Every row comes from one small tree of marks. Brackets hold a mark, then the marks that hang from it, in the order of their numbers. Every link used is in the known rows. Which tree was each row made from?
Known rows:
[Z67 Z543]: [15.4 14.5 -2.8  1.8 13.7 12.9 -0.9  2.4 13.7  5.9 14.1 -7.5 -3.4  1.1
 22.7  3.9 -6.4 27.5  9.2 -3.2]
[Z67 [Z543 Z132 Z524 [Z780 Z636]]]: [ 11.2   9.0 -13.7  -6.7 -12.1 -14.9   5.2   3.2   6.9  -7.2  -6.0 -12.9
  -0.2  15.3  -8.9  12.8  -5.7  27.8  -7.8 -13.7]
[Z780 Z543 Z636]: [ 29.5 -33.0  -8.1  -9.3 -19.3  29.8  -5.9  -8.5  12.8  24.9  -9.6 -22.7
 -13.4   9.3  -8.4   8.3  -7.7  14.9  -1.0   5.1]
[Z543 Z67 Z524 Z780]: [ -7.0   4.9  19.2  31.6  25.5 -24.0  -3.1 -26.4  -4.9   7.2  -0.8  -4.9
  -4.5  58.5 -26.4  -1.6   0.9 -16.8  -9.8 -25.9]
[Z67 [Z543 Z132 Z780] [Z636 Z863]]: [ -4.8  20.2  -9.4 -22.8  -3.5 -17.7  12.8  20.6  11.8 -30.7  -1.9  -9.5
   4.8  -0.2  13.9  10.0  -0.6  10.0 -14.8 -30.0]
[Z543 Z132]: [  0.3   7.4  -5.6  25.6   4.0  25.9 -12.3   2.7  11.9  26.1  -6.0   1.6
  17.6 -10.4   2.8   2.7  -7.9  35.0  -1.6 -12.9]
[Z636 Z780]: [ -2.7   8.2  10.4  15.5  17.5  16.6   4.2  11.9  13.9   1.6  11.8  18.6
  18.3  16.6  14.0  -9.1 -15.1   8.6  11.3  -9.2]
[Z863 [Z543 Z67 Z524 [Z780 Z636]]]: [ -9.0  -0.3   7.2   4.7   5.1  -6.0  -1.7 -20.3  -2.6   1.5   4.6 -17.5
 -10.1  41.7 -11.4   2.8   6.1  -7.4   4.1  -7.8]
[Z543 Z132 Z524 Z780]: [ -1.7   9.0  -1.2  23.6   4.2 -15.5   0.0   0.6   1.6  12.6  -5.0  -2.7
  15.4  26.5 -23.2   5.9  -9.2  13.7 -10.4 -27.0]
[Z863 [Z543 Z67 Z524]]: [ -6.2  12.3  11.5   9.0  10.6   4.8 -13.2 -25.2  -8.1   8.0  16.6 -11.6
  -8.3  31.9   1.2  -7.6   7.1  -4.5  13.6  -1.0]
[Z636 Z863]: [ 15.6  17.9   5.2  15.0  38.5  14.5  -3.2  -1.5   2.5   1.0  21.5  15.1
  -4.6  -1.2  23.7 -11.6   1.2   5.8  -1.1  -6.5]
[Z780 Z543]: [ 22.2 -15.1   6.7   5.7   7.1  22.7  -4.0  -7.5   4.9  34.5  10.0 -14.1
  -4.6  16.1   4.7   3.4 -10.3  12.6   9.4  -5.0]
[Z636 Z67 [Z780 [Z543 Z524]]]: [ -2.3  -0.8  28.5  -0.3 -13.3   1.9   2.0 -17.9   4.0   9.2  13.3  21.9
  16.9  39.5  12.3 -18.4 -21.7   2.6  15.6   1.2]
[Z543 [Z67 Z636] Z524 Z780]: [-15.2   4.3  17.6  16.9   9.5 -26.2  -3.4 -19.7   1.0  -4.7  -7.6 -15.2
  -2.4  55.1 -28.9  -3.7   2.1 -33.5 -15.6 -31.1]
[Z863 [Z543 Z524 Z780]]: [ -3.5   8.5   6.6   6.0  16.1  -1.3   3.2  -2.9   1.3   8.5  21.9 -12.9
  -0.8  30.7   2.9   1.0  -2.0  -1.9  15.2  -7.9]
[Z543 Z524 [Z780 [Z636 Z67 Z863]]]: [  8.3   1.3   6.4   8.4   5.0 -13.5   2.2 -14.2   6.7  -3.4   3.0   4.1
  -4.1  33.3 -12.4  -6.7  -5.7  -8.8 -11.9  -7.4]
[Z543 Z67 Z132 Z524 [Z780 Z636]]: [ -9.8  -3.8  -1.1  22.4 -13.7 -22.4  -7.2 -22.8  -3.7   1.7 -30.1  -8.6
   2.0  42.3 -43.9   8.7   2.7   6.5 -25.2 -26.1]
[Z863 [Z543 [Z67 Z636] Z524]]: [-11.8  11.6   9.9  -0.9   0.6   3.5 -13.5 -20.8  -4.2  -0.4  11.2 -18.6
  -7.1  29.8  -1.1  -9.1   8.4 -16.5   9.7  -5.2]
[Z543 Z67]: [ -4.5   3.0  14.8  34.2  25.0  17.4 -14.7 -24.6   5.5  20.7  -1.7  -0.5
  -2.6  22.4   0.4  -5.3   2.5   4.8  -0.6 -11.7]
[Z780 [Z636 [Z67 [Z543 Z132 Z524]]]]: [  9.4  -4.0  -6.0  -2.1 -28.4  21.2 -12.5 -17.5  19.0   7.8 -11.4  -2.5
  -0.2  -0.6   3.3  -4.0  -7.2  27.6  -4.4  12.1]
[Z863 [Z543 Z524]]: [  3.7  12.7   3.8   2.5  10.2  13.4  -8.7  -8.6  -0.4  11.9  24.7 -11.7
  -3.8  17.5   9.0  -7.7  -0.3   1.0  19.7   4.1]
[Z780 Z636]: [ 15.5 -13.2 -10.1  10.4  -3.1  36.9 -11.1  -3.3  24.2  16.3  -9.0  -8.9
  -4.3  -4.7  -1.7   0.3  -5.1  15.0  -4.4   6.1]

Write each row's tree:
[ 19.9 -33.1  -1.2  -2.8 -18.0  21.2 -10.1 -25.1   5.4  21.0 -17.7 -22.5
 -18.4  23.5 -16.2   8.2  -1.2   8.4  -6.6   0.5] | [Z780 [Z543 Z67] Z636]
[ 13.7   8.4  13.2  -7.8  21.7  -3.4  13.6   8.2  -7.3 -17.5  22.5  25.9
   2.4  24.0  20.2  -8.3  -7.8  -1.0   5.9 -12.0] | [Z636 [Z780 Z543] Z863]
[  0.2  25.7  -0.7 -32.9  -1.3 -10.0  12.3  20.2  10.7 -45.9  13.1   3.8
   2.6   4.7  27.5  -5.4  -3.3  -5.5  -1.9 -16.3] | [Z67 Z543 [Z636 Z780 Z863]]
[  8.2  22.5  -4.8 -26.1   3.1  -0.9   2.6  11.4  12.4 -28.2  12.2  -9.9
  -6.8  -5.7  25.8  -3.3   2.3  -2.2  -4.8 -12.9] | [Z67 Z543 [Z636 Z863]]
[-20.7  -3.2  -1.2  10.0  -1.3   6.6   0.5  -9.3   4.0   7.5 -10.0 -13.5
   2.8  21.4  -4.9  13.9   4.2  19.4   0.6 -15.3] | [Z863 [Z543 Z67 Z132 [Z780 Z636]]]
[  7.2   8.6  18.6  -3.9  22.2  -9.3  10.9  -3.5 -12.5 -19.8  16.7  25.5
  -1.0  34.4  15.6  -8.6  -3.1  -5.9   2.5 -15.1] | [Z636 [Z780 [Z543 Z67]] Z863]
[-12.5  14.2   3.9   9.9  -2.6   2.7 -14.9 -22.4 -11.5   8.3   5.4  -9.9
   0.3  23.4  -4.8  -2.3   7.0  10.6   7.9  -6.6] | [Z863 [Z543 Z67 Z132 Z524]]
[ 11.5  -6.4  -0.8  11.7   5.0  -6.2   1.0  -4.2  11.2   5.7  -2.4 -11.0
  -3.2  33.4 -24.1   1.6  -6.9  -6.2  -9.7 -11.7] | [Z543 Z524 [Z780 Z636]]
[  6.8  24.1  -1.6 -27.3   3.6 -29.6  11.0  10.1   5.5 -37.7  12.9 -12.6
  -8.4  19.7   7.4  -0.9   1.0 -17.4 -10.8 -22.6] | [Z67 [Z543 Z524 Z780] [Z636 Z863]]
[ -4.5  13.9   9.8  10.7  -7.7  17.1  -8.5 -16.8  15.8  18.7   4.6  10.1
  13.4  -1.2  27.0  -6.8 -12.5  39.4   7.7   2.6] | [Z636 [Z67 [Z543 Z132]]]
[ -7.6  23.0  27.1   7.0  18.0   2.0   6.3  -8.0   3.9 -17.2  22.5  49.3
  17.0  18.5  37.9 -26.6 -12.0   4.0   6.5  -1.6] | [Z636 Z67 Z780 Z863]
[ 11.9  -3.1   1.1   4.0  -3.2  27.3 -10.0 -17.4  17.5   3.3  -0.9  12.5
  -4.9  -4.5  15.1 -12.6  -2.8  13.2  -7.3  11.7] | [Z780 [Z636 Z67 Z863]]
[ -5.0  15.5  -0.8 -26.1 -11.5   1.2   7.7  20.2  20.9 -28.6   4.7  -7.7
   9.5   7.0  19.7  -1.6  -9.1  -0.4   3.8 -14.9] | [Z67 Z543 [Z636 Z780]]
[  0.3   0.1  -0.1  -1.7   4.0   2.9   2.5  -3.9   5.6   3.7  12.9 -17.0
  -5.5  26.7  -3.9   3.2  -0.8  -1.0   9.8  -3.5] | [Z863 [Z543 Z524 [Z780 Z636]]]
[ 20.8 -32.7   3.2  -8.0 -29.3  29.7  -8.4 -22.2  15.3  29.0  -9.8 -12.7
  -7.7  12.2  -0.3   0.1 -12.0  17.6   1.1  11.8] | [Z780 Z543 [Z636 Z67]]
[  5.4  -5.9   6.3  13.0  -2.1  -6.4  -0.3 -14.5  13.3   8.9  -2.0  -4.1
   0.3  35.6 -18.8  -4.0  -9.6  -4.0  -8.0  -6.6] | [Z543 Z524 [Z780 [Z636 Z67]]]
[-10.6  -3.1  22.6   4.1 -18.0  10.6   2.7 -10.2   7.7  14.1   3.2  24.5
  26.5  24.9  17.3 -10.8 -22.3  22.7  12.8  -4.2] | [Z636 Z67 [Z780 [Z543 Z132]]]
[ -9.5   9.5  12.9  14.2  16.7   8.5 -13.0 -18.6   4.3  -3.2  -2.9  -2.8
  -4.6  17.0   3.1 -10.2   8.3 -16.5 -10.6 -18.5] | [Z543 [Z67 [Z636 Z863]]]
[-10.3  24.2  16.1  -3.3  29.3  -5.2  10.0   0.1  -9.7 -31.2  24.8  28.5
   2.5  26.5  27.2 -12.3   2.9  -5.4   9.7 -10.5] | [Z636 Z780 [Z863 [Z543 Z67]]]
[-11.9   8.4  14.2  12.4  18.3  -8.6  -0.6 -18.9  -6.1   5.2  14.0 -12.6
  -5.8  45.4  -4.9   0.4   4.8  -8.5   9.5 -13.4] | [Z863 [Z543 Z67 Z524 Z780]]
[  1.8  12.2  -7.4   4.8   7.2  -3.4   9.2  11.6  12.8   3.4   0.2  -6.9
   8.4   6.2  10.8  17.1  -8.9  39.5  -0.8 -20.3] | [Z67 [Z543 Z132 Z780]]
[  3.6   7.8   8.1 -21.5  -3.4  -3.7   4.3  10.7   3.8 -24.6  10.4   2.9
   4.4  18.3   7.3 -13.6  -5.2 -26.2  -3.6 -17.2] | [Z67 [Z636 [Z780 [Z543 Z524]] Z863]]
[  4.2  15.5  15.5   7.5  -2.6   9.0  -9.5 -23.9  11.1  13.6  15.1   7.4
   4.4  13.4  22.2 -14.2 -10.7  19.4  10.7   7.7] | [Z636 [Z67 [Z543 Z524]]]
[  0.5  21.3  12.2   5.8  35.0 -12.9   2.7 -13.2 -13.3 -13.4  23.8   7.2
 -12.1  29.4  12.1  -7.2   9.6 -10.3   0.8 -12.6] | [Z636 [Z863 [Z543 Z67 Z524 Z780]]]
[ 18.7 -22.2  -7.6  -9.8 -21.3   8.5  -8.1 -21.7  -7.7   4.8 -21.2  -9.5
 -16.5  13.3 -13.7   8.8   5.5  17.3 -17.5  -6.2] | [Z780 [Z543 Z67 Z132] [Z636 Z863]]
[ 24.5 -21.6   3.4 -14.8 -19.4  20.2  -4.5 -22.9   5.7  12.1  -1.9  -0.7
 -14.1  11.4   8.6  -4.4  -5.9  11.9  -4.2  10.9] | [Z780 Z543 [Z636 Z67 Z863]]
